Known rows, with every way that one mark hangs from another:
(riba zirele): [ 1.03 -3.86  3.39  2.02 -5.59 -1.07 -7.18 -1.37  1.75  2.77  0.46  2.78
  1.50  0.74 -0.89 -0.05  1.10  1.90  1.23 -0.69 -1.05 -1.41 -3.72  0.42
 -1.99]
(litek boteg (riba dipo zirele)): [ 2.23 -2.92  4.72  1.47 -4.85 -1.55 -3.26 -3.57 -0.81  1.22  1.11  4.45
  0.28 -0.32 -1.92  1.36  4.37  4.27  1.44  1.63 -0.12 -0.25 -2.20  0.94
  1.59]
(dipo fumeve (riba litek) rila): [-2.89 -6.19  2.08  0.58 -1.90 -3.08 -1.64  0.40  4.98  3.95 -4.16 -1.06
 -0.49  2.90  3.64 -2.00 -1.77 -5.07  0.05  0.42  3.39  1.06 -2.08 -1.53
  1.72]
(miten (kekof rila)): [ 1.35 -1.28  1.69  0.83 -3.82 -3.36 -2.18 -0.83 -0.17  0.55 -5.09  4.26
  3.52  1.63 -0.59  3.11  3.76 -2.55  1.78 -3.24  1.28 -0.59 -1.44  0.34
  0.13]
(litek boteg (miten kekof)): [-2.84  3.71  1.60  1.82 -4.99 -4.20 -1.42  2.71 -0.76 -1.48 -6.02  2.59
  1.98  2.87  0.16  4.07  6.83  2.76 -2.69 -2.64 -2.08  5.45  0.75  1.97
 -3.07]
(zirele (riba dipo)): [ 1.79 -4.29  3.88 -0.39 -5.63 -3.87 -3.10  0.15  2.03  1.90 -2.26  1.60
 -1.20  3.13 -3.03  0.32  1.96  1.84  0.87 -1.03 -2.12 -2.45  0.20  2.92
 -0.59]
(dipo (riba zirele) (rila litek)): [-0.54 -7.49  2.44  1.41 -0.54  0.99 -0.71 -1.39  4.37  3.83 -5.11 -2.71
 -1.71 -1.88  4.90 -4.39  0.93 -0.66 -1.65  0.19 -1.30  0.63 -3.66  1.02
  1.34]
(riba (zirele rila)): [-1.25 -4.63  4.50  1.52 -4.50  0.91 -7.76 -1.04  2.22  3.38  2.17  2.76
  0.93  0.13 -0.09 -1.76 -0.72 -0.55  0.05 -0.41 -0.82 -3.27 -3.23  4.52
 -1.67]
(rila (litek miten)): [ 1.09  0.58 -1.95 -0.51 -4.86 -5.51 -1.73  1.15  3.31  0.13 -3.36 -0.38
 -1.75  3.48 -0.53  1.80  3.17  3.47 -3.67 -1.18 -4.38  5.44 -1.27  0.06
 -4.84]
(dipo riba): [ 1.51 -3.33  4.34  1.06 -4.38 -3.09 -2.59  0.96  3.36  1.33 -5.18 -0.90
 -1.33  0.82  1.64 -0.65  0.14 -0.10  1.01 -1.24 -0.11 -2.94 -1.52  0.60
  0.45]
(riba dipo zirele): [ 3.21 -4.70  1.91  2.79 -4.99 -1.60 -5.95 -2.98 -0.93  1.99  1.01  3.56
  0.27  1.68 -3.20  2.53  2.00  3.48  0.79  0.41 -2.25 -2.56 -4.22  0.42
  0.23]
(miten (kekof (riba litek) rila)): [ 0.90 -1.43 -0.59  2.35 -0.87 -2.73  1.75 -0.85  0.73  1.13 -4.26  4.66
  3.87  1.98  1.75 -1.19  1.51 -5.76 -1.95 -1.77  2.31  1.33 -2.49 -0.64
  0.99]
(kekof rila): [ 1.94 -1.65  1.85  1.62 -6.37 -3.76 -4.64 -1.58  2.30  1.48 -1.33  2.37
  2.46  1.97 -0.71  1.26  1.29 -3.19  2.90 -1.49  0.71 -2.47 -2.23  0.78
  0.46]
(miten (kekof (riba dipo) rila)): [ 2.70 -3.07 -0.87  2.87 -2.32 -3.17  0.66 -3.07 -2.00  0.60 -2.85  4.49
  2.63  1.60 -0.42  3.26  2.33 -3.86  0.35 -1.60  0.98 -2.84 -1.93 -0.39
  3.59]
(zirele rila): [-0.75 -2.26  3.31 -1.64 -5.31 -2.17 -6.01  0.54  3.65  1.97 -0.79  2.35
 -0.08  2.26 -0.18  0.39 -0.50 -1.39  0.08 -0.90  0.14 -3.67 -0.95  4.67
 -0.75]
(riba litek (zirele rila)): [-1.36 -3.56  3.25  1.67 -2.43  1.15 -5.40 -0.22  2.96  3.21  0.94  3.67
  1.60  1.49  0.16 -4.88 -0.79 -1.56 -3.48  0.52 -0.43  0.36 -4.19  4.10
 -2.31]
(litek boteg (riba dipo)): [ 3.09 -0.41  3.48 -0.91 -6.05 -4.54 -1.69 -1.97  0.43 -0.10 -1.86  3.88
 -0.86  1.63 -2.18  3.56  4.86  3.64  1.62  0.92  0.64 -0.30 -0.32  0.68
  2.19]
(rila (litek boteg miten riba)): [ 0.43  2.04  0.33 -1.34 -4.36 -5.08  0.63  0.32  3.17 -0.39 -2.96  0.45
 -1.87  1.45  0.22  1.00  5.49  4.45 -3.11 -0.09 -2.47  7.60  0.48  0.72
 -3.61]
(riba (litek boteg)): [ 0.02  2.42  2.39  0.27 -5.13 -3.11 -2.90  2.32  3.63  1.42 -4.97  3.36
  2.40  4.87  0.64 -1.43  3.59  0.66 -3.27  0.01  1.30  4.04 -1.35  1.08
 -0.93]
(riba dipo (litek boteg)): [ 2.13  1.59  1.01  0.87 -4.86 -3.89 -1.88  0.80  0.98  0.43 -4.53  4.25
  1.23  5.91 -1.52  1.39  4.47  2.13 -3.74  0.95 -0.01  2.67 -1.83  0.94
  1.47]
(dipo (rila litek)): [ 0.50 -3.37 -0.84 -3.11 -4.11 -3.09 -1.74 -0.30  5.21  2.13 -5.54 -0.30
 -0.95  2.40  2.29  0.63  2.69  0.23 -0.91 -0.46 -0.57  1.76 -1.94  0.18
  0.22]
(litek boteg (miten (kekof (riba zirele)))): [-3.82  0.84  1.25  5.16 -2.74 -1.21 -0.83  0.66 -1.66  0.44 -2.02  2.60
  2.81  0.53  2.15  0.54  4.58  0.96 -3.66 -1.23 -2.05  4.31 -0.88  1.61
 -2.38]
(kekof (rila (litek boteg miten))): [-0.12  2.61 -0.61  2.39 -5.01 -3.94 -1.31  0.27  2.82  1.03 -2.91  0.30
  1.87  2.93  1.27  0.29  4.62 -0.85 -3.18 -0.79 -2.33  5.21 -0.54  1.89
 -1.63]
(kekof (riba dipo) rila): [ 3.40 -3.56 -1.02  3.81 -4.51 -3.79 -1.18 -3.91  0.32  1.69  1.03  3.04
  1.46  2.24 -0.61  1.72 -0.37 -4.59  1.19  0.57  0.28 -4.93 -2.79 -0.11
  4.24]
(miten (kekof (riba litek (zirele rila)))): [-1.84 -3.86  1.52  2.11  0.73  1.27 -0.73 -0.50  0.59  2.69 -1.46  4.81
  2.55  0.43  2.13 -3.72 -0.04 -3.53 -4.40 -0.94  0.95  0.75 -3.16  2.43
 -0.77]

Rows:
[-0.38 -6.00 -0.29 -4.60 -3.71 -5.04 -2.56 -2.40  5.04  3.87 -1.02  0.71
 -1.59  2.03  0.80  2.14  1.07 -1.12  2.19  0.22  2.89  3.00 -0.85 -2.61
  0.25]
(dipo fumeve (rila (litek riba)))
[ 0.63  1.64  0.21  1.10 -4.28 -4.48  0.51 -1.48  2.70  0.17 -1.73  0.86
  0.49  0.77  0.69  0.04  4.93 -0.30 -1.35 -0.08 -1.44  5.66 -0.23  1.20
 -1.48]
(kekof (rila (litek boteg miten riba)))
[-1.43 -0.24 -1.44  2.36 -3.15 -4.63  0.48  0.53 -0.58 -1.16 -3.19  1.87
  0.12  1.70  0.31  3.06  2.39  0.07 -2.09 -2.23 -2.44  2.19 -0.83 -0.38
 -3.43]
(litek (miten (kekof riba)))
[-2.39 -0.59  2.34  0.84 -2.38 -3.80  0.97  3.11  2.03 -0.04 -5.76  1.62
  0.12  2.98 -1.15 -2.62  3.46  0.67 -3.98 -2.57 -3.02  5.65  0.08  2.64
 -6.23]
(zirele (riba (litek (miten kekof))))
[-1.13 -2.42  4.33 -2.20 -2.93 -0.46 -2.00  1.76  4.28  3.69 -2.91  1.18
 -1.26  3.63 -0.04 -3.48  2.74  0.47 -4.88 -0.43 -2.06  0.60  2.36  8.59
  0.57]
(zirele (riba dipo) (rila (litek boteg)))
[-0.27 -0.79  3.30 -4.00 -3.17 -1.67 -2.11  0.15  5.00  2.15 -1.97  2.15
 -1.12  1.06  1.40 -1.81  2.46  0.71 -2.64  0.25  0.75  1.88  0.71  5.04
 -0.10]
(zirele (rila (litek boteg riba)))
[-0.73  1.31 -1.98  3.91 -3.53 -3.06  1.02 -0.57  2.99  1.95 -0.91  0.30
  1.87  2.13  3.28 -1.72  2.27 -3.74 -4.27  0.15 -1.46  4.09 -0.64  1.24
  0.26]
(kekof riba (rila (litek boteg miten)))
[-0.82 -6.98  2.94  2.18 -4.43 -0.78 -9.05 -3.11 -0.31  4.83  5.70  4.02
  0.77  2.82 -3.01  2.38 -1.61 -0.80  0.75  0.75  0.13 -3.78 -2.68  2.63
  0.90]
(riba (dipo fumeve) (zirele rila))
[-3.96 -2.65  0.35  3.80 -1.47 -0.60 -1.30 -0.38 -1.18  0.60  0.53  2.23
  0.61 -0.63  1.12 -0.03  0.74 -1.53 -3.25 -1.37 -3.11  0.60 -1.92  3.32
 -3.46]
(litek (miten (kekof (riba (zirele rila)))))
[-1.03  3.60 -0.67 -0.38 -3.24 -4.12  0.19  2.63  1.23 -0.42 -7.26  1.27
  0.71  3.56  0.97  2.56  7.36  3.76 -5.67 -2.42 -2.76  8.65  0.64  1.43
 -3.49]
(rila (litek boteg (miten kekof)))
[-4.98  0.86  2.86  4.57 -2.72  0.93 -3.84  1.45  1.75  1.81  0.79  2.45
  1.90  1.74  1.56 -4.80  1.93 -0.06 -6.63  1.24 -2.70  4.88 -2.65  5.82
 -4.06]
(riba (litek boteg miten) (zirele rila))
[ 3.89 -6.09  0.60 -1.39 -3.05 -3.65 -3.65 -4.13  1.28  3.40  2.66  3.00
 -1.73  1.50 -3.15  2.23  1.74  3.49  0.07  0.82 -0.14  2.51 -2.66 -2.25
 -0.74]
(rila (litek (riba (dipo fumeve) zirele)))
[ 3.87 -2.83 -2.49  1.25 -0.64 -3.21  2.45 -2.83 -0.65  1.12 -4.06  3.77
  1.74  2.14  0.31  2.30  3.20 -2.95 -2.40 -1.59  0.15  0.54 -1.78 -0.49
  3.17]
(miten (kekof (riba dipo) (rila litek)))
[ 0.76 -1.00 -3.19  3.42 -3.12 -4.21  0.92 -1.68  2.91  1.71 -0.01 -0.14
  0.54  1.60  1.79 -1.10  0.31 -4.07 -2.91 -0.26 -2.35  2.32 -1.98 -0.14
 -0.97]
(kekof riba (rila (litek miten)))
[ 0.24 -3.83 -0.34  2.20 -2.37 -0.53 -3.70 -2.23  0.03  1.84  2.23  1.44
 -1.87  1.42 -1.81  0.24  1.49  2.76 -4.57  0.99 -5.44  0.90 -3.09  4.51
 -2.07]
(riba dipo (zirele (rila (litek miten))))
[ 1.43 -1.80 -0.62  3.37 -3.08 -3.05 -0.18 -1.64  3.20  2.35 -0.47  2.83
  2.90  2.50  1.81 -3.49 -1.09 -6.80 -1.46  0.59  1.97 -0.31 -3.40 -0.44
  1.22]
(kekof (riba litek) rila)
[-3.12 -3.80  3.62  5.04 -0.42  0.73 -1.13  0.78  2.36  1.52 -0.86 -0.98
 -1.34 -0.96  2.50 -6.25 -1.51 -1.74 -5.10  0.59 -3.24  1.18 -3.47  4.43
 -3.29]
(dipo (riba (litek miten) (zirele rila)))
[-4.33 -0.93  6.61 -0.84 -3.25  0.06 -2.86  3.79  5.81  3.59 -3.00  2.08
  1.15  3.47  1.60 -7.24  1.10 -2.86 -4.46 -0.37  0.54  1.31  1.46  8.53
 -1.73]
(zirele (riba (litek boteg)) rila)
[-2.82 -2.97  6.64  3.92 -1.04  2.75 -2.48  1.37  3.51  3.53 -2.68  0.67
  1.04 -0.03  4.09 -7.62 -0.05 -2.27 -4.65  0.74  0.61  0.43 -2.56  5.52
  0.53]
(dipo (riba (litek boteg) (zirele rila)))
[ 0.03 -0.89  2.45  3.81 -4.76 -2.85 -1.52 -2.97 -2.27 -0.79  2.18  2.78
 -1.10 -0.55 -2.34  2.34  5.12  5.31 -0.44  1.66 -3.65  2.89 -1.93  1.19
 -1.61]
(litek boteg miten (riba dipo zirele))
[ 1.84 -4.94  0.60  2.89 -1.64 -1.12 -1.17 -2.58 -2.62  1.54 -1.40  4.72
  1.52  0.66 -0.69  2.39  2.17  0.41 -0.91 -1.07 -0.43 -1.81 -3.29 -0.73
  1.28]
(miten (kekof (riba dipo zirele)))
[ 0.61  0.24  0.90  0.73 -5.27 -4.96 -4.26  0.37  1.07  2.66 -1.52  4.75
  2.09  7.83 -2.18  2.85  2.69  0.39 -2.70  0.95  2.35  3.47 -0.94 -0.70
  1.50]
(riba (dipo fumeve) (litek boteg))
[ 2.25 -4.96  0.25  5.14 -1.30 -0.57 -0.67 -4.32 -3.15  1.95 -0.20  5.03
  3.41 -0.28 -0.33  1.47  1.83 -3.48  0.39 -1.05  0.28 -2.53 -3.65 -0.09
  3.01]
(miten (kekof (riba dipo zirele) rila))
[ 3.01 -3.72 -1.88 -2.21 -3.84 -4.00 -1.04 -1.87  2.36  1.40 -4.78  0.82
 -1.79  3.46 -0.23  3.50  3.42  1.67 -1.31  0.65 -1.81  0.25 -2.22 -0.04
  2.45]
(riba (dipo (rila litek)))
[-0.39 -0.76  1.37  3.23 -2.58 -4.08  0.95  2.07  2.88 -0.61 -5.34 -1.52
 -1.96  1.87  1.60 -2.47  0.54  0.11 -3.49 -0.34 -2.77  2.83 -2.32  0.47
 -3.13]
(dipo (riba (litek miten)))
[ 2.62 -1.02  0.00 -0.57 -2.23 -3.40 -0.59 -0.50  1.18  0.97 -6.33  3.31
  2.61  2.00  0.09  2.15  4.61 -1.60 -0.93 -3.28  0.64  2.91 -1.29  0.20
 -0.35]
(miten (kekof (rila litek)))
[-2.20 -2.69  0.93  1.26 -0.91  0.46 -3.11 -0.08  0.66  1.71 -0.77  1.88
  0.25  0.01  0.43 -0.97  2.40  1.26 -4.67 -1.67 -3.79  3.63 -2.22  4.58
 -4.42]
(riba (zirele (rila (litek (miten kekof)))))
[ 0.46 -3.41 -4.63  1.21 -2.76 -4.24  2.07 -2.21  1.65  0.79 -1.75 -0.69
 -2.80  2.49  1.38  1.75  1.33 -0.38 -3.54  1.32 -3.58  1.05 -2.21 -0.38
  1.39]
(kekof (riba (dipo (rila (litek miten)))))
[ 1.08 -2.93 -1.63  0.82 -1.25 -4.54  0.12 -0.85 -0.80  1.86 -2.52  5.27
  1.67  4.98 -1.21  3.11  1.26 -2.31 -2.54 -0.94  2.58  1.75 -1.67 -2.68
  1.18]
(miten (kekof (riba (dipo fumeve) litek)))
[-0.79 -6.90 -0.19  2.31 -2.62 -1.55 -4.53 -3.23  0.52  4.26  1.33  3.66
  1.28  3.70 -1.23  0.61  0.33 -1.12 -0.88  2.17  1.04  1.59 -4.87 -1.73
  1.58]
(riba (dipo fumeve rila) litek zirele)
[ 2.59 -2.54 -1.61  1.50 -3.12 -3.00 -0.43 -2.12  3.95  3.26 -0.80  1.34
  1.39  1.82  2.33 -1.87 -0.16 -4.82 -1.53 -0.25  0.69 -0.04 -2.13 -0.36
  1.58]
(kekof riba (rila litek))
[-3.08  2.00  1.77  4.59 -2.06 -0.75 -1.25  1.52 -0.98  0.19 -3.97  3.66
  3.58  1.86  0.59 -1.47  5.78  2.32 -6.00 -0.85 -2.22  8.43 -2.71  1.51
 -4.54]
(riba (litek boteg (miten kekof)) zirele)
[-0.51 -3.72  2.63 -1.65 -5.54 -4.68 -2.49 -3.13  1.09  2.21 -0.25  3.14
 -0.51  2.32 -0.63  4.50  3.33  0.36  3.31  1.66  3.15  0.39  0.13 -0.60
  4.24]
(litek boteg (riba (dipo fumeve rila)))
[-0.66  0.60 -0.53  3.21 -4.17 -4.80 -0.95 -0.17 -1.26 -1.63 -3.74  2.26
  1.93  1.50 -0.85  3.99  4.20 -1.13 -0.01 -2.86 -2.50  2.43 -1.21  0.73
 -3.10]
(litek (miten (kekof rila)))
[ 1.24  1.06  1.10 -0.16 -2.63 -2.56 -0.53  0.41  1.17  1.32 -7.35  3.77
  4.00  2.46  1.33  1.59  6.34 -1.41 -2.07 -3.08  1.22  4.24 -0.13  1.38
  0.72]
(miten (kekof (rila (litek boteg))))
[ 2.44  0.37  2.40 -3.50 -4.44 -3.99 -0.92 -0.23  4.53  1.51 -3.92  2.03
 -0.65  1.64  0.72 -0.01  4.94  3.45 -1.47 -0.17  0.81  4.63  0.10  0.37
 -0.72]
(rila (litek boteg riba))
[ 1.01 -0.25 -0.26  1.99 -3.54 -2.19 -0.27 -1.00  4.12  3.68 -1.75  1.76
  2.77  2.30  3.69 -2.55  1.78 -4.76 -2.71 -0.03  1.64  1.56 -0.87  1.01
  2.68]
(kekof riba (rila (litek boteg)))
[ 2.57 -4.71 -0.83  6.73 -1.61 -0.42 -0.92 -4.62 -0.19  3.20  2.86  4.16
  2.60  1.13  0.02 -3.30 -0.74 -4.98 -2.13  1.99  0.03 -1.43 -5.71 -0.26
  2.94]
(kekof (riba dipo litek zirele) rila)
[-0.24 -4.34  2.73 -0.12 -2.74  1.02 -6.03 -0.91  3.56  4.14  0.87  1.93
  0.36  0.59  0.74 -2.89  0.08  0.46 -2.94 -0.17 -1.34 -0.04 -2.91  4.40
 -2.06]
(riba (zirele (rila litek)))
[-1.89 -3.00  1.20  1.56 -2.89 -0.04 -4.92 -0.46  2.50  2.48  1.74  0.58
 -0.76  0.32  0.35 -2.28  0.73  1.15 -4.32 -0.32 -4.26  2.17 -2.77  4.71
 -4.43]
(riba (zirele (rila (litek miten))))
[ 3.58 -2.26  2.25 -0.67 -3.04 -1.72 -1.40 -2.68  1.36  1.90 -1.01  3.19
 -0.80  0.69 -1.00  0.32  5.36  5.12 -2.13  1.35 -1.08  3.79 -1.71  0.62
  0.53]
(rila (litek boteg (riba dipo zirele)))
[-2.49  3.46  1.12  3.95 -4.65 -3.66 -0.81  0.96 -1.25 -1.27 -5.00  2.64
  3.69  2.05  0.62  3.22  6.69 -0.88 -1.59 -2.41 -1.32  4.41  0.21  2.35
 -1.72]
(litek boteg (miten (kekof rila)))
[ 1.12 -3.96 -2.44  1.07 -2.33 -3.35  1.31 -1.98  2.22  1.46 -2.57  2.16
 -0.75  3.60  1.36 -0.66 -0.01 -2.93 -2.62  2.09  0.13 -1.02 -3.57 -0.88
  3.14]
(kekof (riba (dipo rila) litek))
[ 0.76 -2.71 -1.93 -0.02 -3.06 -2.50  0.94 -1.73  2.62  2.63 -3.40  1.15
 -0.63  3.11  2.91  0.59  2.65 -0.82 -3.15  1.60  0.00  0.17 -1.28  0.62
  4.82]
(kekof (riba (dipo (rila (litek boteg)))))
[ 0.07 -5.74  5.28 -0.43 -3.64 -0.33 -5.15 -3.12  2.19  2.22  3.31  3.20
 -0.84 -2.46 -0.82 -1.78 -0.20  0.35  2.32  0.48  0.19 -2.74 -2.79  3.25
 -1.49]
(litek (riba (zirele rila)))
[ 0.15 -0.79 -2.52  2.74 -2.95 -5.06  1.31 -0.65 -2.50 -1.82 -2.66  2.38
 -0.67  2.31 -1.43  5.00  3.20  1.09 -2.50 -1.39 -3.66  1.23 -1.24 -0.35
 -1.67]
(litek (miten (kekof (riba dipo))))
